Each row was made from one small tree. The marks that hang from a mark follow it in brackets, in alphabetical order. Every link used is in the known rows. Write each row's tree.
Known rows:
tipom{gamaf}: [-12.2  17.5  11.0 -28.1   4.4  -7.8   8.1  -3.7  -5.5  -4.8  -2.0   4.9
   9.4  14.5   0.8   6.5  -2.1  -9.0  15.1   2.0  -1.4  -1.7 -19.2 -11.7
   9.2 -11.1  -2.3  -2.8 -12.2  18.9   0.3  11.3]
tipom{gamaf{tepap}}: [ -6.0  16.5   1.7 -17.6   6.9  -2.0   7.6  -3.3 -15.4  -6.4  -3.9   0.1
   5.9  24.6  11.5  -2.1  -7.5 -19.7  -1.6  -2.6  -8.9  -5.7 -16.4 -10.3
  12.3 -17.5   0.0   5.4 -17.6  23.7  10.8  -2.1]
gamaf{garigu}: [ -1.8   8.6   1.1 -18.1   5.6  -3.6  -5.7 -15.1  -0.4 -12.8  29.2   4.0
   7.5   3.6  -5.3  -6.6   2.9 -13.7  37.5   4.0   0.9   9.0   4.0   4.9
   1.3   5.2  -6.1 -21.8 -11.1  -4.7 -11.4  -1.3]
vufizaf{garigu{dapar tepap}}: [-26.0  60.3  -2.3 -13.1   0.9 -16.8  16.7  -0.8  17.6 -24.7   7.5  14.6
  12.8 -13.5 -27.8  -3.9   7.5 -21.2  27.3  -2.6   4.5 -13.1  -6.4   2.6
  -8.6   9.8 -15.8  22.7 -12.1  -8.3   9.5  -5.7]
sabemol{vufizaf{garigu}}: [-31.0  25.1  10.6 -17.0   2.4 -11.2 -13.8 -15.7  -2.9 -22.0 -14.3   9.8
  12.4 -16.2 -17.4  -3.7  12.5  -1.0  -0.4  15.3  12.6   3.6   7.7  -5.5
   2.2  13.1 -13.1  -5.8  -8.4   3.7 -16.8 -10.2]
dapar{vufizaf{garigu}}: [-26.7  19.6  18.5 -23.5   1.2  -6.6 -19.7  -8.5  -3.4  -5.7  33.2  22.6
  25.4 -24.9  -9.2  15.2  -2.0  -0.7   3.3  -5.2  14.8   8.0   7.2  10.5
  14.1  23.4 -11.2  -7.0  -8.0   4.1 -20.0   5.4]
tipom{gamaf{garigu tepap vufizaf}}: [ 11.6  15.5 -10.8 -11.3  14.0   0.5  -2.0 -13.6  -6.5 -13.1  -3.8   0.4
   9.8  34.5   9.1 -25.3 -12.5 -27.1  15.3  11.7  -5.7   2.4  -3.3  -8.2
  21.6   1.0   0.5  -8.7 -30.7  36.6   3.4  -0.7]
vufizaf{dapar garigu}: [-24.7  33.5   4.3  -6.2   5.0   3.8  -3.0   8.4   0.8 -14.2  19.4   5.1
  14.5 -45.5 -26.5   2.2  -1.1 -11.9  -3.0  -2.2  19.9   4.3   6.6  -0.1
  13.2  15.7 -23.5  -9.6 -14.6  -2.6 -14.4  -7.4]
garigu{tepap{vufizaf}}: [ -6.1  39.1  -2.9 -25.2  -1.5  -5.9  10.1 -19.3  10.9 -22.2 -34.8  25.4
  -0.3   5.7  -5.5  -1.3   2.3  -7.0  36.9 -14.1   7.1  -4.5  -4.4  11.2
 -23.9  -4.9 -11.0  -9.0 -21.3   4.6  20.3   3.9]
dapar{vufizaf}: [ -7.5  10.3  13.3 -31.4  -0.7  -4.0 -11.1 -14.2  -5.1  -9.4  16.0  16.6
  16.9  -4.7  -7.8  16.3  -2.9   2.5  13.9  -7.0  12.0   9.9  -6.3   5.3
  -3.4  10.5  -7.7 -20.3 -17.3   8.7   0.5  11.6]
vufizaf{garigu}: [-26.7  21.0  13.8 -16.9   1.8  -7.5 -13.0  -3.7  -3.0 -13.5  16.8  14.9
  14.2 -27.2  -7.6   0.3   3.6 -10.5  -0.1   0.1   6.7   1.2   7.8   5.1
   8.0  11.5 -14.4  -1.7   2.1  -3.3 -17.0   0.2]
gamaf{garigu{dapar} vufizaf}: [  7.2  29.0  -8.8 -12.1   1.9  -7.0  -0.5 -19.1   8.9 -24.3  -5.2   4.5
  10.7   4.9 -32.9 -22.8  -9.2 -15.9  41.0  19.1   7.1  10.2  -1.3  -2.0
  -8.4  21.1 -13.5 -10.5 -31.9  14.2   7.6   3.6]
gamaf{vufizaf{dapar}}: [  3.8  26.3  -7.3 -12.7   4.1   7.4  -2.3  -2.8   3.8 -19.7 -30.6   5.2
   5.4 -24.3 -22.7 -15.2 -10.5  -2.5   0.2   7.1  18.8  12.3  -1.1  -6.9
  -1.4  15.8 -21.7 -28.6 -31.9  20.0  15.5  10.4]
garigu{tepap{vufizaf{dapar}}}: [ -1.5  50.4 -10.4 -14.4   3.6   3.8  19.7  -7.6  15.4 -24.0 -27.8  15.1
  -0.7 -13.6 -18.7  -0.1  -2.3  -7.6  34.4 -17.5  19.2  -3.7  -4.2   6.1
 -17.5  -0.9 -19.9 -21.1 -37.1   7.2  26.0  -3.7]
gamaf{tepap}: [ -1.2   8.4  -2.0 -14.5   2.0  -0.2  -4.8  -6.1 -14.3 -13.8  -5.9   3.7
   2.0   5.3   2.4  -9.4  -1.3 -15.7  -6.6  -6.3  -4.7  -1.3  -3.1   0.2
  -4.2  -2.7  -8.8  -6.3 -11.5   5.9  12.5  -8.8]
sabemol{tipom{gamaf} vufizaf{dapar garigu{tepap}}}: [-34.6  67.8 -14.5  -8.8   7.8   3.7  25.7  18.6  14.6  -9.9 -21.3 -14.6
  16.2  -2.3 -45.9  -7.0   4.9  -9.3  19.1  29.1  12.6 -24.8 -11.7 -24.9
   7.7  10.2 -11.6  -5.0 -40.6  10.0   1.5 -21.2]
vufizaf{dapar}: [ -5.9  20.9  -1.4 -13.5   2.3   4.7   7.0   1.7  -0.4 -13.5   1.2  -2.1
   7.5 -25.9 -21.4   2.0  -2.5  -5.9   6.4  -2.1  14.9   5.2  -7.0  -5.1
  -1.9   2.8 -19.8 -22.8 -22.2   2.5   7.2  -0.1]

Write each row's tree:
[-26.3  50.5  -3.1 -17.6  -3.0  -7.3  -0.7  12.4   6.6  -6.2 -28.6  -3.7
  19.2   2.2 -51.1 -16.2 -22.3 -15.3  12.4  30.4   5.7 -15.3 -12.8 -15.8
   5.7  27.6  -7.3  14.8 -32.6  28.6  -2.7   1.6]	sabemol{tipom{gamaf{vufizaf{garigu{dapar}}}}}
[ -4.1  34.1  -9.0 -12.5   9.5   8.6  12.0   2.0 -10.4 -12.7 -23.9   4.5
   1.2   3.0  -5.2   1.1 -22.4 -16.6   5.3 -14.9  13.8  -1.8 -14.3  -1.3
   8.1 -11.4 -13.9 -11.6 -46.9  36.4  19.2 -10.1]	tipom{gamaf{tepap{vufizaf{dapar}}}}
[  2.9  17.3  -1.6 -20.9   9.7  -6.6  -2.6 -14.8   3.9 -12.5  -0.6   6.2
  11.2  26.3  -2.6 -16.7  -9.7 -17.4  34.2  16.5   2.8   4.9  -3.1  -8.5
  18.1   7.7   0.2 -14.1 -25.7  30.2  -5.0  13.0]	tipom{gamaf{garigu vufizaf}}
[-17.2  25.6   0.1 -27.0  -1.2  -2.2   3.4  -2.5  -5.5  -3.4 -40.0 -15.8
   7.8  28.6 -32.3  -4.6  -3.0   4.3  17.2  33.1  -0.8 -11.6 -20.5 -28.0
  -7.0   2.1   1.7 -15.2 -32.8  18.9   1.8  -6.9]	sabemol{tipom{gamaf} vufizaf}
[-13.5  40.0  -6.6  -3.1   4.9  -5.1  -5.8  -6.8  -3.1 -25.0 -21.8  11.7
  13.5 -12.9 -23.0 -24.6 -12.2 -23.7 -15.0   7.7   4.6   0.2   4.6   0.7
   3.0  23.3 -19.4  16.6 -23.3  23.1   7.4  -7.8]	gamaf{tepap vufizaf{garigu{dapar}}}
[-26.3  37.7   3.9 -11.1   2.1   2.5  -7.6  -1.8   2.1 -18.7  -7.4  17.7
   9.9 -46.8 -27.8   5.5 -11.6  -6.8   6.0  -8.9  29.2   3.6  14.0  12.9
   3.7  18.3 -26.6 -17.8 -25.1  10.1  -8.9  -8.3]	tepap{vufizaf{dapar garigu}}
[-21.3  26.0   2.2  -9.2   4.5  -1.4 -17.3 -14.4 -11.8 -18.6 -13.9  22.8
   6.9 -16.5   0.1  -8.4  -5.8 -15.8 -10.5 -15.6   9.5  -2.0  16.3  16.1
   3.9   7.9 -16.9  -3.3 -14.4  15.2  -6.6 -17.0]	gamaf{tepap{vufizaf{garigu}}}
[-32.4  67.3 -10.0 -10.6  -2.6 -10.2  16.9   1.5  17.2 -21.7 -29.6  -4.4
  11.8   1.4 -61.0 -16.4   9.6  -7.8  28.3  30.8   4.4 -21.9  -8.0 -13.9
 -22.3  22.9 -13.7  11.1 -28.7  -7.3   9.1 -24.0]	sabemol{tipom vufizaf{garigu{dapar tepap}}}
[-31.4  44.9   5.9 -17.9  -3.0 -15.0  -6.3 -12.7   4.2 -24.3 -15.3  23.1
   9.5 -22.6 -35.7   1.2 -12.6  -9.1  16.9  -5.2  17.2   0.2   1.6  10.2
 -11.3  17.9 -20.2   9.8 -19.6  10.0  -2.3  -3.8]	tepap{vufizaf{garigu{dapar}}}
[-27.3  46.1 -11.6  -5.0   5.2  16.6  -0.8  19.5  -7.7  -1.8 -16.5  -7.6
  10.6 -11.2 -31.9  -7.7 -26.0 -18.3  -1.9   2.1  15.9 -16.5  -1.2  -3.5
  16.9  12.7 -17.2  -9.2 -47.5  29.0  -4.3 -27.5]	sabemol{tipom{gamaf{tepap{vufizaf{dapar garigu}}}}}
[ -4.8  20.4 -15.7 -14.3   6.2   8.9  -5.1  -2.3  -8.8  -0.6  -8.2  -8.9
   3.7  35.6 -15.3 -13.7 -25.4 -21.8  36.5   8.6  -4.9 -12.5  -5.3  -0.2
   1.8   3.7   3.8 -16.8 -42.7  25.2   0.1 -24.1]	sabemol{tipom{gamaf{garigu tepap{vufizaf}}}}
[-17.0  64.8  -8.8  -8.2  13.8  -2.2  19.4  10.5  19.8 -17.7 -15.8  10.0
  17.5 -15.9 -14.8 -11.8  -1.4 -19.6  12.2   5.8  16.4 -11.4  -4.9 -11.6
  25.8  10.5 -17.1   6.3 -31.1  24.2   7.1   8.4]	tipom{gamaf{vufizaf{dapar garigu{tepap}}}}
[  1.2  48.0  -6.9 -17.1   5.3 -11.9  17.2 -17.2  19.2 -19.0  39.3  12.5
  18.7  14.0 -27.2   3.5  -1.4 -17.3  66.6  -5.9   7.8  -0.3 -12.3   7.0
  -8.4  12.1  -5.6  -6.7 -32.7  -1.5  16.0  -2.0]	gamaf{garigu{dapar{vufizaf} tepap}}
[-10.0  29.9 -11.1 -12.2  -2.6  13.4   5.0   5.7   0.1 -12.9 -38.4 -19.9
   5.6 -12.9 -55.8  -8.4  -2.9   7.6  10.0  28.8  14.8  -2.7  -5.7 -20.1
 -16.6  14.6 -18.2 -36.7 -42.8   4.3   6.0 -17.8]	sabemol{tipom vufizaf{dapar}}
[  6.8  50.0 -19.0 -10.9   6.5  -8.9  16.7 -18.8  23.1 -29.5 -10.8  10.6
   6.9  17.2 -27.6 -28.2  -0.1 -22.2  54.4  11.2   3.4  -1.5  -6.8  -2.1
 -14.6  14.5  -9.7  -1.9 -34.2   7.8  25.1   3.5]	gamaf{garigu{dapar tepap} vufizaf}
[  3.0  20.1  -3.7 -18.1   8.9  -0.5  -0.8  -6.2 -11.3 -12.9 -33.6   4.7
   6.6  27.8  11.3 -18.8 -13.0 -16.9  -9.7   4.0  -4.8  -2.3 -11.7 -11.7
  12.1  -4.1  -3.0  -1.2 -27.2  41.0  17.8   7.2]	tipom{gamaf{tepap vufizaf}}
[ -7.2  57.9  -3.5 -23.1  -3.3 -13.9  22.2 -17.1  17.7 -29.0 -36.1  22.5
   0.7   7.7 -29.6  -3.0  -0.2 -10.2  49.0 -14.1   9.8  -7.0 -16.8   8.4
 -31.2  -1.5 -13.9   5.7 -31.7   8.3  33.7  -0.1]	garigu{dapar tepap{vufizaf}}
[-11.9  57.3 -11.0  -3.3   8.5   3.2   9.0   3.5  19.4 -24.7 -18.2  15.0
  15.0 -33.4 -22.9 -17.1   4.0 -15.5   6.6   4.0  20.6  -3.0   9.3  -1.7
   8.2  21.3 -23.1  -6.2 -26.2   8.4   7.5   4.0]	gamaf{vufizaf{dapar garigu{tepap}}}
[  2.9  58.8 -17.1 -16.2  10.6 -13.3  28.2 -12.6  24.0 -22.7  -8.5   5.6
  11.9  38.7 -20.9 -21.2  -4.0 -28.0  63.0  11.6   2.5 -10.9 -18.6 -12.4
   1.5   5.5  -4.0  10.1 -39.1  26.6  23.3   7.1]	tipom{gamaf{garigu{dapar tepap} vufizaf}}
[ -8.1  49.9  -0.9 -24.5  -0.8 -10.9  20.4 -12.2  13.3 -18.5   9.1  18.7
  17.7   6.7 -29.2  11.3  -0.6  -5.1  41.5 -10.6  10.7  -4.8 -20.4   0.8
 -18.7   6.5 -11.1   2.2 -30.5   4.9  29.5   6.3]	garigu{dapar{vufizaf} tepap}
[-21.7  54.0  -4.7  -4.5   7.7   0.3  16.1   8.6  15.6 -18.7  13.3   9.5
  13.6 -34.9 -20.2  -1.8   8.8 -16.8  13.3  -6.4  16.5  -8.0   4.4   0.7
   8.0   7.6 -23.1  -2.6 -15.7  -9.1   4.0  -9.4]	vufizaf{dapar garigu{tepap}}
[-12.5  62.5 -21.0 -16.2   4.7  -8.3  34.4  -5.6  20.7 -16.5 -15.0 -19.0
   9.8  49.6 -52.2 -18.0   2.3 -15.4  68.9  36.2  -4.0 -20.8 -26.2 -26.8
 -15.8   5.1   3.5  -0.2 -47.6   7.5  17.7 -20.6]	sabemol{tipom{gamaf{garigu{dapar tepap}}} vufizaf}
[-36.6  45.3  -2.0 -13.9  -5.0  -7.9  -3.6  -0.7   3.1 -16.5 -26.3  -8.8
  14.0 -11.5 -67.1 -14.2  -0.2  -0.9   9.9  33.6   9.3  -9.0  -3.4 -13.7
 -16.2  29.0 -14.4   1.2 -28.1  -0.8  -6.9 -23.0]	sabemol{tipom vufizaf{garigu{dapar}}}
[ -3.5  37.3  -7.0 -19.6  11.9  -8.3  24.4  -7.6  13.0 -12.1  24.1   3.1
   9.9  33.8   5.4  -3.9   5.8 -25.0  59.4   2.3  -6.5 -11.6 -14.3  -7.0
  10.6 -10.3   5.3   0.7 -16.8   6.8   5.2   1.0]	tipom{gamaf{garigu{tepap}}}
